Each row comes from the steps of one walk. Every step used is in the known rows, and no mark comes twice. Write the walk behind each row, first mark first.
In the rows, 128 means zero.
Known rows:
k y p a: [180 137  92  67 129 143  82 138 134  85 138 164 108  96 130 167 125 147
 142 156 126 135 139 148 135  96 145 114  90 167 193 180 189 153 142 125
  56 156 111 174 138 191  95]
n p a y: [130 138  87 110 148  87  84 143  96 105 137 180 156  75 117 175 148 172
 156 160 121 169  96 161 142 115 143 110 115 157 176 126 158 122 142 108
  87 135 119 149 134 168 122]
a k y p e d f: [171 121 154  71 141 123 106 134 103  97 113 158 110 133 150 140 144 187
  98 166 116 120 142 137 133 142 111 119  68 108 232 168 186 162 109 117
  72 116  73 183 129 169 128]
e d f: [154 120 139 111 156 113 131 119  89  69 139 165 121 125 131 119 141 187
 134 169 120 126 125 102 142 146 134 105  98 137 175 141 152 119 108 102
  77 115  94 157 167 162 137]
l j s: [144 137 101 101 111 157 124 132  91 147  98 127 109  83 127 115 145 152
 137 155 101 132 124 124 119  70 152 122 117 169 165 130 140 144 112 127
  89 116  79 157 154 146 133]
a p y: [156 155  89 105 129 110  87 152 113 121 123 163 152  77 121 168 134 170
 170 155 121 134  78 136 148 101 145 131 105 171 173 133 156 129 137 117
  95 112 114 167 131 171 129]
y a k p e j z: [149  81 127  76 104 114 118 104  95 127 134 153 116 109 123 160 156 142
 116 151 189 130 105 170 138 153 128 132  68 105 220 107 220 161 113 123
  39 139 101 163 123 164 147]
r j e: [133 128 136  55 118 136 160 136  98 108 112 150 127  96 135 136 146 155
 152 177 110 120 100 117 117 119 179 113 104 169 199 131 200 138  80 107
  78 108 105 126 151 146 128]
k p: [160 130  97 100 148 155  94 136 102 116 147 141 105  92 128 164 110 127
 138 162 137 150 123  97 117 113 121 128  97 153 171 124 184 143 127 129
  87 143 102 155 155 166 105]
e p: [149 127 126 104 145 137 116 138  94 120 144 142 110  89 118 126 141 177
 143 179  98 146 107 103 138 124 136 123  95 155 176 152 172 130 116 109
  55 139 113 153 155 149 124]
f d: [139 130 107  96 146 143 107 128 115 100 127 137 113  81 129  95 143 156
 127 178 128 143  86  95 126 113 147 139 106 149 180 140 159 129 118 144
  94 144 114 179 166 163 109]
l j: [157 153  94 100 125 135 107 144  93 115  97 135 125 114 131 134 128 137
 129 158  92 140 136 123 122  96 159 134 120 159 164 158 146 125 104 132
  81 133  95 159 153 153 114]
r j l: [152 152 125  93 149 151 158 117 108  80 117 139 117 100 111 133 114 179
 157 157 112 126 107 129 127 100 165 107 139 161 183 156 195 135  79 110
  78 103 128 136 153 132 134]
k y a: [190 144  69  75 138 157  98 130 114 128 147 131  78  76 117 125 111 139
 134 168 142 124 137 131 120  99 150 143 100 153 193 145 185 134 117 119
  70 169  94 163 148 182  81]
k p e d f: [151 108 137  96 166 122 131 121  69  89 172 182 115 139 133 153 140 162
 101 164 132 129 134 110 136 146 110  93  64 106 185 113 181 158 122  97
  70 121  78 178 143 179 143]
z l j e d f: [146 150 141 109 139  89 169 109  64  77  85 182 143 150 153 120 166 180
 154 153  89 107 138 106 135 121 134 114 119 125 176 152 160 125 111 108
  66  92  74 169 141 165 162]
m z l j: [175 150  93 115 139 105 129 149  91  97  90 136 130 140 157 120 122 154
 130 122  81 138 153  98 120  66 170 135 110 144 155 194 166 104 131 110
  63 104  86 169 146 171 116]
k p e j z: [145  91 123  76 139 149 139 114  78 112 153 150 124 135 117 157 157 145
 125 155 183 126 108 135 139 135 118 107  67 126 193 121 212 148 129 115
  53 141 108 157 143 178 147]
y a p k: [165 130  53  88 134  94  82 134 134 111 146 174 130  67 106 116 128 153
 150 158 124 126 113 140 135 145 166 143  98 156 186 113 182  99 100 121
  87 120 122 176 133 182 133]
m z l j r: [151 155 114 113 112 129 146 127  77 107  87 133 135 114 150 106 131 162
 136 113  79 135 154 113 110  50 177 142 137 151 157 187 156 112 124 105
  55 101  87 162 138 170 117]
m z l j e d f: [165 138 141 116 135  82 174 115  53  75  84 176 142 163 182 111 166 176
 136 136  85 107 151  88 135  93 149 106  90 134 174 163 162 112 118  83
  51  82  61 157 142 177 156]
m z: [170 126 109 106 139 129 111 143 105 110 132 126 123 102 149 125 120 157
 127 146 119 140 132  96 127  95 169 117  84 170 174 164 172 109 122  98
  70 114  97 140 165 172 106]
g e d f: [136 123 151 102 159 107 125 114  90  65 113 168 141 131 146 139 146 189
 147 181 115 138 110 101 137 151 125 107 102 132 187 133 175 121  96  93
  62 117  76 153 154 177 131]
z l j e p: [142 152 128 103 127 111 154 130  70 125  87 167 135 112 140 120 160 172
 166 162  65 129 118 110 135 101 128 129 115 144 174 165 180 138 119 113
  47 120  93 163 129 148 153]
d f: [157 131 107 119 154 108 108 135  94 118 142 156 120 111 124 136 128 167
 138 169 126 125 132 105 131 147 156 110 109 134 168 154 156 127 112 105
  93 114  92 160 167 157 123]
g e p: [133 129 137  95 148 129 114 132  93 112 122 149 130  95 134 141 144 178
 154 192  90 158  90 107 136 131 124 127 100 154 188 145 198 132 101 104
  40 143  98 144 146 162 124]
n e d: [160 128 124  85 147 130 113 132  90  91  80 140 111 104 129 107 147 186
 123 168 131 115 112 125 122 124 136 104  99 157 187 130 169 126  95  91
  68 139 121 131 172 188 105]
l j e p: [135 146 125  94 110 125 138 127  65 138  98 150 130 100 142 125 163 153
 147 181  71 128 113 109 134 104 137 122  92 164 184 139 168 140 101 113
  49 135  91 144 140 145 145]
l j z: [147 129  99  99 115 139 127 118  88 105  99 126 133 122 117 112 152 141
 152 144 100 130 126 110 122 106 164 123 113 157 172 163 149 122 110 145
  73 136 100 141 153 164 141]
r j e p: [127 120 152  57 119 135 170 137  73 115 127 157 124  94 133 126 160 170
 154 193  86 125  93 105 135 118 157 107  90 162 201 130 205 149  80  94
  45 117 109 126 145 136 139]
g e: [135 140 121  92 144 131 104 131 117 108 105 140 136  93 138 152 125 160
 155 174 114 154 102 118 122 130 142 130 114 162 185 144 197 123 100 120
  73 136  95 147 147 171 109]
g e d: [134 129 147  85 144 137 121 118 109  61 102 148 139 111 148 136 146 181
 148 175 108 152  98 113 130 127 123 125 102 163 195 133 195 118 100 114
  57 132  98 149 148 180 127]
p e: [142 127 116  81 140 130 121 139 114 131 151 151 125  98 120 136 130 168
 108 161 114 139 121 144 127 138 158 115  95 147 186 156 187 135 114 112
  82 125 102 170 142 167 128]
g e p y a k: [140 121 144  94 106  82  91 130 111 137 114 172 139  69 144 180 159 191
 172 177  99 157  64 159 148 127 125 155  89 140 225 125 197 167 108  97
   9 132  92 164 112 145 127]
g e j z: [131 106 135  85 131 132 135 108  99  93  89 137 150 128 135 142 168 173
 169 169 169 133  88 124 141 137 135 122 105 152 197 141 205 114  99 117
  41 137 106 131 153 175 140]
p k y a: [194 132  62  59 153 142 104 131 135 112 168 165  86  84 111 115 125 146
 146 159 133 119 156 132 117 109 146 148  90 154 204 125 192 121 116 113
  70 148 101 178 141 183  97]
r j: [147 126 120  65 133 144 137 155 104  90 126 138 121 108 121 132 125 157
 135 173 104 137 112 114 119 112 180 120 114 157 180 152 185 133  83 112
  78 113 115 141 159 143 110]
j s: [139 117 114 106 127 161 125 125 111 146 131 128  99  59 117 116 134 174
 148 156 132 130 111 124 121 101 144 117 115 173 172 126 165 142 126 115
  96 116  96 150 163 151 132]
a y p: [140 139  74 103 148 102  80 142 126 120  84 125 135  76 140 160 130 164
 142 162 132 138  70 118 146 111 129 141  95 160 199 181 180 115 113 141
  97 134 110 149 136 147 108]
r j z: [137 102 125  64 126 144 157 130  97  79 127 134 122 114 105 114 147 155
 159 158 115 124 100 104 122 118 184 110 107 149 190 154 186 132  91 125
  72 117 119 122 156 152 135]
e d: [150 127 132  95 143 142 127 125 107  65 129 142 121 104 128 116 142 181
 135 166 113 140 113 113 135 121 132 124 101 164 185 145 169 116 112 115
  77 129 111 155 161 166 127]
k y a p: [186 156  53  83 133 145  75 138 113 129 129 138  96  64 112 126 104 133
 140 166 132 122 119 136 126 101 152 140 103 151 183 128 179 117 114 129
  89 160  98 163 132 189  94]
n e p a y: [133 124  97 106 151  78 101 147  92 123  98 183 147  74 114 148 164 185
 143 174 104 129  87 162 151 106 131  95  98 150 189 129 166 144 127  80
  43 131 130 127 137 152 111]
r j z m: [137 107 119  65 130 132 163 123  92  80 115 136 126 131 117  97 156 152
 174 155 100 163  96 115 106 136 181  83 140 161 195 172 205 127  86 129
  72 107 116 124 169 160 150]
e j: [156 129 117  91 136 137 118 138 111 103 113 149 128 114 133 140 140 169
 134 174 167 131 107 133 142 120 143 126 108 157 176 146 179 117 109 111
  67 126 121 155 169 154 113]

Write each row's walk:
[167 132  82  90 119 108 100 133 119 133 152 162 113  73 121 166 141 170
 159 156 145 128  87 151 145 111 164 141  92 161 189 144 170 149 128 103
  48 140 109 177 138 173 114]
p y a
[152 134 131 102 119 122  82 144 119 127 121 162 128  78 134 202 133 149
 161 153 126 163 101 132 125  99 103 143  95 150 201 114 173 174 145 124
  83 115  97 167 126 141 115]
a k p y
[166 122 101  94 123 105 111 138  98 139 165 167 115  71 120 155 158 185
 162 172 121 134  76 137 160 111 146 135  76 147 191 144 173 156 130  90
  13 149 112 174 137 159 124]
e p y a
[127 131  92 107 145  93 102 137 134  89 134 181 155  78 120 164 141 163
 158 155 113 156  94 164 154 100 147 117 122 167 189 148 169 118 147 115
  86 114 117 153 129 142 118]
p a y
[147 129  99 103 119 127 131 111  81 103  88 131 137 134 127  97 157 140
 169 143  86 167 123 120 107 121 161  93 140 164 182 177 167 119 103 151
  74 123  99 139 162 165 153]
l j z m
[165 122 123  95 108  75  84 145  96 164  89 164 111  59 127 151 161 196
 143 168 124 119  80 165 140 124 139 130  83 136 214 123 170 178 103  77
  17 135 116 150 134 156 110]
n e p y a k
[130 112 141  76  88 139 114 109  89 146 128 157 120  78 129 163 142 150
  99 153 174 136 119 189 127 128 127 146 100 114 214  92 206 168 103 105
  40 131  97 177 117 155 120]
y a k p e j r
[193 137  56  59 159 137  86 137 101 125 174 164  86  80 105 124 129 155
 149 161 146 136 153 132 113 120 142 139  85 151 193 106 185 124 112 106
  70 168 104 175 150 206  98]
n p k y a
[167 135 122  57 122 141  82 151 130 139 103 131 106  98 141 155 121 161
 105 158 116 138 134 153 120 121 125 137  81 136 229 179 204 164 114 139
  82 135  90 178 120 164 107]
a k y p e
[151 138  80  93 155 110  93 146 130 100 132 173 148  85 113 121 129 161
 159 155 107 131 120 123 132 133 149 137 106 169 177 123 174  95 110 127
 112  98 121 167 138 171 139]
a p k
[140  92 133  71 131 134 154 113  94 112 136 145 138 131 116 128 171 180
 130 158 166 116 101 151 150 146 152 105  85 135 199 151 199 131 119 114
  52 129 117 157 149 171 155]
p e j z
[143 155 137 112 156 144 140  93 111  88  80 150 143 112 137 163 135 193
 167 168 167 133  91 143 149 116 119 115 139 161 190 142 212 119  88 102
  52 121 118 149 150 154 137]
g e j l
[134 107 127  72 126 161 157 145  99 122 130 135 104  79 118 117 138 170
 145 171 112 122 106 119 116  85 169 109 115 162 179 122 180 151  96 108
  86 101  97 138 163 134 130]
r j s
[135 113 115  99 164  77 117 131  90  94 116 164 150 126 144 151 157 200
 102 168 127 120  84 127 162 145 119 107  62 113 215 167 178 130 112 108
  77 108  87 172 126 159 146]
a y p e d f
[146 145  99 112 131 137 144 135  94 133  89 144 111  97 127 111 139 170
 156 133  92 128 131 128 117  66 144 135 141 148 153 155 158 141 134 130
  86 104  82 175 144 151 139]
z l j s
[157 119 130 101 104  88  95 140 111 140 137 169 120  61 128 159 158 189
 159 167 110 145  81 156 153 121 138 148  84 141 214 139 171 167 122 101
  25 126 107 170 125 135 131]
e p y a k
[170 134 106 114 156 108 130 144 113  94 120 142 123 118 148 121 119 174
 139 127 111 138 134  97 125  95 160 129 105 151 163 192 191 107 140 100
  69 102 100 158 153 177 115]
m z l
[136 132 141  95 141 113 114 138  98 123 129 172 149  91 141 177 164 192
 182 182  95 152  67 121 149 109 120 130  88 160 197 138 189 154 124  92
  23 137  99 161 131 163 130]
g e p y
[163 134 110  95 107  86  68 139  99 149 127 161 125  60 126 179 143 181
 156 155 144 159  92 170 131 134 149 143  92 147 201 119 162 160 117 106
  58 141 104 170 135 170 121]
n p y a k
[146 110 147  93 158 107 140 121  87  88 164 176 130 138 130 125 151 193
 105 167 116 123 131 130 145 157 141  95  83 117 192 144 169 135 112  94
  69 111  87 176 148 170 153]
p e d f
[183 133  91  79 150 116 109 124  82 106 165 175 104 116 119 118 133 164
 106 171 127 101 134 147 145 135 138 109  72 102 199 117 173 130 112  99
  73 137  77 188 123 202 129]
k y a p e d f
[164 135 100 119 128 130 148 138  84 129  93 135 115 109 152 103 137 165
 140 119  90 126 145 107 116  43 163 126 113 153 153 165 160 125 140 104
  73  87  68 165 148 165 132]
m z l j s
[150 122 107  83 147 147 106 139  98 130 166 151 108 102 123 170 120 136
 111 158 131 148 123 126 117 125 126 116  79 135 183 126 199 156 131 117
  81 140  93 172 136 175 120]
k p e
[153 123 105  93 133 130  94 129 116  83 170 184 119  92 119 185 123 130
 148 149 127 156 133 140 127 112 134 108  97 157 170 121 185 156 153 115
  64 137 113 165 141 172 112]
k p a
[186 167  78  87 148 150 123 103 104 128 127 158 109  96 109 141 123 171
 127 160 182  96 111 194 158 100 134 119 108 131 201 124 211 126 101 104
  60 140 118 182 117 183 135]
k y a p e j l
[176 145 114  75 124 150  72 148 133 122  83 121  96  82 142 147 110 154
 132 158 122 141 131 126 115 106 121 149  94 155 215 179 188 147 111 147
  88 140  96 159 141 159  93]
a k y p
[174 126  78  92 125 121  85 130 104 131 168 163 104  76 126 195 127 134
 154 152 162 137  94 129 137 100 133 139  77 147 186 113 182 166 139 106
  49 158  97 176 130 177 104]
k p y a
[125 121 111 113 149  88 114 141 109  97 147 186 153  77 119 156 160 179
 159 173  88 158  85 150 163 105 129 113 103 153 190 146 170 131 147 103
  52 119 121 151 128 132 131]
e p a y
[143 128  71  91 160  88  88 150 143 104 101 156 147  83 130 148 145 172
 152 154 126 135  87 116 142 118 129 146  84 165 210 164 191 105 112 133
  98 111 117 165 133 149 125]
a y p k
[142 138 140 100 122 107 155 106  57  87  93 165 139 137 158 119 166 164
 138 176  97 108 137 105 140 126 139 104  95 148 186 128 143 130  94 108
  65 109  71 150 150 158 156]
l j e d f
[163 143  61 104 120 106  77 131 112 123 127 146 119  62 116 129 111 147
 139 160 133 127  95 139 138 134 169 137 106 154 173 132 174 110  98 125
  82 143 111 164 139 180 114]
y a p
[162 140 131  80 123 135  94 139 145  95 131 173 121  82 123 156 126 151
 145 156 101 156 159 175 121 101 137 125 121 161 206 145 173 156 146 125
  80 118 102 163 136 153 105]
p a k y
[168 149 124  85 135 159  93 143 130 124 104 132 102  78 131 134 116 154
 137 161 107 148 146 132 109 101 124 147 119 150 205 149 175 143 120 134
 103 126  90 149 145 142  94]
a k y
[155 164  93 108 142 115 122 143  99 101  85 148 128 127 130 127 124 157
 147 139  85 138 138 123 121  89 152 145 142 137 156 186 163 118 124 136
  77 121  99 182 142 155 122]
z l j
[120 119 170  81 100 154 125 119  89 138 118 157 135  92 134 166 140 159
 104 153 158 148 121 171 121 114 111 137 106 129 206  98 202 166 115 111
  64 111 100 168 124 142 128]
a k p e j r
[180 145  78  66 174 156  95 149 101 117 161 164 104  98 108 131 133 164
 155 166 129 146 158 113 108 110 124 131  93 160 188 112 177 121 124 111
  95 146 105 165 158 195 108]
n p k y
[146 120 110 105 151 120 144 112 115  89 121 144 127 108 106 112 144 178
 179 126 121 133 107 107 121 131 152 129 129 141 171 187 194 115 139 131
  81 122 123 155 148 174 144]
j z l
[152 117 114  85 116 113  85 129 114 147 150 155 100  78 125 171 112 129
 101 151 136 154 120 160 119 148 136 139  78 116 212 112 207 168 114 121
  67 138  88 180 118 160 117]
y a k p e
[159 152 111 103 120 101 152 129  82 114  75 147 141 126 170 124 142 148
 146 131  84 121 142 103 119  75 170 130 103 163 169 174 182 112 122 107
  61  97  77 151 137 174 131]
m z l j e
[128 128  83 113 152 105  93 135 117  91 152 184 144  77 123 196 131 130
 152 154 125 165 100 142 143  91 112 118 102 153 184 115 181 142 161 121
  89 130 108 154 125 151 114]
k p a y
[136 120 131  82 161 116 121 138 113  99 139 182 144 101 128 131 155 187
 171 183  84 150 108 103 135 140 119 131  88 159 198 124 208 121 102  98
  44 120 106 159 136 166 139]
g e p k
